Known rows, with every step that occurs
filam-kode-namip-gege-baval: [-14 -12  -7  34   0 -13  10 -22 -19  -2  -6 -13 -15  13   9 -20  13  13
   9 -11  13  14  16  13  17   2  -1  -8   5  13   9  15  -4   0]
vevin-kame-selib-teza-ruvo-ziliten: [  2  11   1  -4  10  21 -40  28   8  16   3  13  15  -9  -4  14 -15 -14
  -6   6 -18  -2  -1  -2   7 -11   4  18  -9  11  -9 -16   7 -10]
vunak-gege-namip: [ -4  -5   4  -7  -2  -3  12  -2   4  -4  -3  -6   4   8 -15 -18   3   1
  16  -1  10   4  -9  18  14  -3   8 -10   9   3  12  20  -2   9]
ziliten-baval-gege-namip: [  4 -11  13 -15  -1   1   4  -2   4 -18  -5 -15   3  23 -19 -12   3  -5
   1   4  -9   8 -23   5   7 -20   7 -21 -15 -10  -2  -2  16  13]
ruvo-teza-selib: [  2  16  -3  18   7   1 -24   1 -14 -14   2   3   2   7 -23  14  11  -2
  -5  12 -15   7  -2  10  13  -4  19  -6  -7  21  11  -5 -17   5]
vevin-gege: [ -2   9  -9   4   0   9   0 -17  -8  -8   4  -3  -6   9 -13  -8  -4   1
   0   7   2   1 -13  14   3  -5   8   0   6  -2  10  13   4  -7]
teza-selib-kame-vevin-gege-baval: [-16  16 -14   2   9  13  -7 -15  -3  12   4  20   1  16   1  -3 -12  -2
  12   4  -7   8   7  18   3   1  21  10  14   0  22   1  23  -6]
ruvo-ziliten-baval-gege: [  7   1  18   2   9   6 -20   0   1 -17  -4 -18   1  14 -21  -2   3 -10
 -12   7 -16   1 -28   0  -4 -21  13 -15 -29 -12   1 -19  12   4]
vunak-gege-namip-kode: [ -7 -12   1  -3  -3 -10  22   0   1  -5  -4 -14   6   6 -10 -23   3   6
  20   1  13   6   4  23  11  -4  -1 -10  12   6   9  20  -5  11]
namip-gege-vevin-kame: [ -1  -4   3  15   2  -7   5 -18   2  11   4  -2 -18  19  10  -7   6  -7
   0   6   6  11  -6  -4  -3  -2  -3   8  12  15   2   9  17  -7]
filam-kode-namip-gege-vunak: [ -6 -19  -3  32   1 -10  20 -21 -13  -2   5 -19 -15  13   5 -17  16  13
   4 -10  18  15  11   5  17  11  -6  -6  12  17   2  17  -3  -1]
filam-kode-namip-gege: [ -4 -13  -6  34  -1  -9   9 -19 -23  -4   1 -19  -6   8   6 -16  15  14
   3  -8  12  13  14   4  17   4  -8  -6   4  19   0  14 -10  -4]
vevin-kame-selib-teza: [  2   4 -10  -5   3  16 -20  16   0  14   3  13   7  -1   1   6 -16  -4
   4   4  -5   8  -2  -2   8 -11   0  16   4   9  -9   1  14  -9]
kode-namip-gege: [ -2  -5  -3  26   0  -3   3 -21 -17  -6   2 -13 -10  13   0 -10  12   7
   1  -1   3   4   2  -1  16   7   0 -10   6  15   5  13  -8  -4]
ruvo-teza: [  1  11  -3  17   4   3 -16  -2 -13 -15   0  -2  -2   8 -21   6   9  -2
  -6  11  -6   6  -9  14   8  -5  13  -7  -8  14   9   2 -16   0]
baval-gege: [  4   1   3  -1   0   2   0  -9  -7 -14  -7  -8  -6  18 -20  -9   4   1
  -3   6  -5   6 -20   4   5 -14   7  -9 -10  -8   3   2   8   3]
vemog-ziliten-baval: [  6   4   7   8  -5   6 -21  -5  -1 -22   2 -28   1  21 -10   9  10  -4
   1   0  -1   7 -29  -1  13 -23  13 -22 -18   2   5   0   6   8]
ruvo-ziliten-vemog: [ 13  16  10  20   3   5 -27  -8  -1 -11  -2 -17   8   5 -18  -3   6  -7
 -10   5  -9   6 -26   2   7 -17   6 -20 -19  -1  11  -6   1  -1]
teza-selib-kame: [  4  13  -6  12   6   7 -20  -7 -13  -4   0   9  10   8 -11   6   4   2
   2   4 -10   8   1   4  15  -2  12  -2   0  10  12   2   2   2]
filam-kode-namip: [ -2  -9 -10  28  -3  -5   7 -14 -23  -7  -5 -18   1   6  -2 -14  11  16
   2  -6  12  16  12  13  12  -5 -10  -6   0  17  -4  13  -6  -3]
vevin-kame-selib-teza-ruvo: [  1   9  -6  -8   5  19 -30  23   5  14   3  15   9  -4  -2  11 -15  -8
   1   4 -13   2   2  -2  11  -9   2  18   0  13  -9  -6   8  -7]
kode-namip-gege-vevin: [ -4  -9  -1  26   1 -10  12 -25  -9   5   3 -14 -18  20   5 -10  13   5
   2   1   7   8   5   0   6   6  -5  -4  10  19   0  13   4  -4]
selib-kame-vevin-gege-namip-kode: [-14  -3 -12  -6   2  12  20  -9  -3  10   9   4  15  13   6 -17 -14   1
  14   7   5  10  14  23   1   3  -5   5  22   0   6  12  19 -10]
vunak-gege-vevin-kame-selib: [ -7  -3  -1  -3   0  -4  10  -1  14  24   0   0 -12  10   5  -7  -7  -4
  14   2  13  11  -5   9 -13  -9   0  23  15   9  -5   9  26  -4]
ziliten-baval-gege-namip-kode: [  2 -17  11 -12  -1  -5  14   0   1 -18  -5 -22   5  22 -15 -15   4  -1
   5   4  -6  10 -11   9   5 -21  -1 -21 -12  -7  -5  -3  12  15]
selib-teza: [  6   9  -7   4   5  12 -23   4  -9  -6   1   5   2   1 -18   0  -4   4
  -1   6  -9   1  -7   0  19  -4   8  -5  -4   5   5   7  -7   1]
ziliten-baval: [  8   2   4   8   0   7 -16 -10  -7 -20  -3 -12  -3  15 -13  -3   4  -2
  -3   2  -6   7 -20   2   3 -18  11 -15 -13  -1   5   5   6   6]
vemog-ziliten: [  3   8   0  10  -6   6 -16  -8  -6 -18   0 -20   2  17 -11   7  10   0
   2   3   4   7 -23   4  18 -16   9 -17  -9   7   9   8   0   2]
vunak-gege-vevin-kame: [ -6  -4   1   2   1  -8  11  -7  11  16  -1  -4 -14  11   1 -13  -1  -3
  12   3  16  11  -8  12 -12  -7   2  16  12   8   2  12  19  -2]
kame-selib-teza-ruvo: [  3  14  -5  -4   6  21 -35  20   1   3   2  13   9  -3 -14  13  -9  -2
  -3   5 -19  -5   1  -3  20  -7  10   8  -5  10  -2  -3  -6  -1]
vemog-ziliten-baval-gege: [  4  -1  12  -3  -3   3 -12  -3   3 -22  -1 -32  -3  27 -15   5   9  -5
   0   1  -5   7 -34  -3  10 -26  14 -22 -24  -8   0 -10  14  11]
selib-teza-ruvo-ziliten-baval: [  7  14  12   3  14  18 -51  21   5  -9   2  -2  10  -5 -22  10  -3 -11
 -13   6 -27 -11 -11  -4  14  -9  18  -7 -27   4   2 -19 -12   5]
selib-teza-ruvo-ziliten: [  6  17   7   5  13  17 -47  19   1  -5   1   5  12  -8 -23   9  -3  -8
 -12   8 -23 -11  -6   0  17  -4  14  -3 -19   8   6 -12 -17   1]

Rows
[-13  12  -8   7  14  12  -2  -3   1   9  18  14  -3  13 -10   9  -3  -6
   3  10  -8   8   5  17   4  15  22  12  14  12  14  -5   8  -6] => ruvo-teza-selib-kame-vevin-gege-vunak
[  1   0   3  19   2  -6   3 -23  -2   0   4  -5 -19  21   1  -7  11  -2
  -2   6   2   7  -8  -4   4   0   3  -3   8  12   8  14   7  -2] => namip-gege-vevin
[  1  -2   5  -1   1  -5  11 -13   3  -2  -6 -10 -14  25 -16  -9   5   0
  -4  10  -1  10 -17   5  -7 -15   2   0  -5  -3  -3   1  21   2] => baval-gege-vevin
[ -7 -12  -4  18   0  -5  12 -14  -2  22   5  -6 -14  17  19  -4   3   0
   6   0   8  12  10  -3   0   2 -11  13  16  23 -12   7  20 -12] => kode-namip-gege-vevin-kame-selib
[ -5 -12  -1  23   0 -11  13 -20  -5  14   4 -10 -17  17  13 -10   8   0
   3   1  10  12   6   1   0   5  -9   6  13  22  -6   9  13  -9] => kode-namip-gege-vevin-kame
[  0  -7   4  -5   1  -6  12  -7   8   8  -5  -5 -13  23  -5  -9   0  -6
  -1  10   3  14 -15   5 -13 -16  -4  10  -1   0  -8  -3  31  -2] => baval-gege-vevin-kame
[ -9  11 -13   1   5  20   2 -16  -6   9   9  10   5  12   2  -9 -14  -1
   4   6   1   7  -1  13  -3   4   6  12  15  -5  10   9  21 -16] => selib-kame-vevin-gege
[ -1   1  -7  -3   3   7  -8   9   9  25   3  11  -3   8   5   6 -12  -6
   3   8  -1  12   0   0  -5 -12  -6  22   9  14 -14   1  27  -9] => gege-vevin-kame-selib-teza
[ -7  15 -13   3   8  17  -8 -12  -8   9  11  15   9  10  -1   0 -10  -1
   5   7  -9   7   5   9   4   3  13  11  13   5  13   0  18 -10] => teza-selib-kame-vevin-gege
[ -5   0  -6   1   2   7  14 -19   3  -5   9  -3 -16  14 -15 -10  -3  -1
   2   4   9   3 -17  16   3   4  12   0  16  -5  14  17  13  -4] => vevin-gege-vunak
[-10   2  -9 -12  -1  15  16 -13   0   2  10   4   7  15  -2 -16 -13  -3
   9   8   3   7  -5  20   2  -3   4   0  18   0   9  15  20 -11] => kame-vevin-gege-namip
[ -7  10 -12  -1   2  18   5 -18  -6   1   9   2  -3  13  -1 -11 -12  -1
   3   9   2   6  -8  13  -5  -4   8   7  14  -2  11  12  18 -16] => kame-vevin-gege
[-10   9 -11   1  10  14   3 -14   2  12  16  15   1  15  -2  -1  -8  -2
   7   4  -3   9   2  11   4  11  16  11  21   3  15   4  25  -7] => teza-selib-kame-vevin-gege-vunak
[-19  12 -14   0   7  16   3 -19  -2  12   2  16  -3  17   5 -12 -16  -3
  11   3   4   7   1  22  -3   1  13  11  15 -10  20  10  27 -13] => selib-kame-vevin-gege-baval
[-20  20 -12   9  13   9 -12  -5  -4   8   7  20  -2  14  -6   7  -7  -6
   8   9 -12   7  10  25   3   6  27  10   7   8  22  -8   7  -5] => ruvo-teza-selib-kame-vevin-gege-baval
[-14   5  -1   6   3  -6   1 -13   2  -3 -12   0 -17  12 -12 -18   1   2
  17  -3  11   4 -11  22   5  -7  21  -3   4  -6  26  18   3   9] => vunak-gege-baval
[ -2 -15   4 -11  -3  -7  22  -1  -3 -12  -7 -15   8  18 -17 -18   4   4
   7   7   0  10  -3  15  10 -14  -6 -16  -1  -3  -1   6   7  10] => baval-gege-namip-kode
[  2   2  -8   0  -2  11 -10   3  -3   8  -1   7   3   6   3   3  -9  -6
   4   3   1  12  -6   4   0 -16  -3  12   6   8  -5   6  19 -11] => vevin-kame-selib
[  6   8  22   0  10  10 -33   9   7 -17  -4 -14   5   8 -24   3   4 -15
 -16   7 -24  -7 -22   1   0 -18  17 -11 -33  -6   1 -24   0   7] => teza-ruvo-ziliten-baval-gege
[  0   7   4  -2  10  11 -28  21  18  27   4  10   5   1   1  14 -12 -15
  -6  10 -13   2   0   0  -7 -12  -1  24  -4  16 -14 -16  19 -10] => gege-vevin-kame-selib-teza-ruvo-ziliten
[ -7 -10  -6  13   5  -1   2  -2   1  28   9   1 -11  10  16   0  -3   0
   6   0   1   8  14  -8   7   6  -9  16  15  23 -16   2  15 -11] => kode-namip-gege-vevin-kame-selib-teza
[ -7  -8  -8  -5  -3   0  22  -9  -5  -7   3  -9   8  10  -9 -18  -4   3
  11   7   6   4   3  25   8  -5  -5  -8  15   2   6  16   2   0] => vevin-gege-namip-kode
[ -9   5   0  18   3  -3  -6 -24  -7  -8  -7   3 -21  20  -2 -12   7  -2
   6  -1   1   5  -8   6  14  -2  17 -11   4   0  26  15   0   3] => namip-gege-baval
[-11  19 -11   9  13  13 -13  -2  -8   6  14  14   5   8  -9  11  -5  -5
   1  12 -14   6   8  16   4   8  20  11   6  14  12 -10   2  -9] => ruvo-teza-selib-kame-vevin-gege
[-10   8 -10  -8   5  14   1  -7  -2  10  12  15  19  12  -1  -4 -10  -3
  11   6  -8   8   8  14  11   4  10   4  17   7  11   4  19  -6] => teza-selib-kame-vevin-gege-namip
[ -9 -18  -7  26  -1 -10  18 -11  -8  22   3 -11  -9  12  24 -10   5   6
   6  -7  15  20  21   1   2  -1 -19  16  14  26 -17   8  16 -12] => filam-kode-namip-gege-vevin-kame-selib
[-13  12  -7  -1  10  11  -3   3  -2   8  15  15  16  11  -9   6  -5  -7
   6  11 -13   7  10  21  11   9  16   5  11  16  10  -6   3  -5] => ruvo-teza-selib-kame-vevin-gege-namip
[-12   3  -9 -10   3  18  11 -11   0  11  10  11  14  14   2 -13 -15  -4
  10   5   3   7   2  18   3   4   2   6  18  -3   9  12  22 -12] => selib-kame-vevin-gege-namip
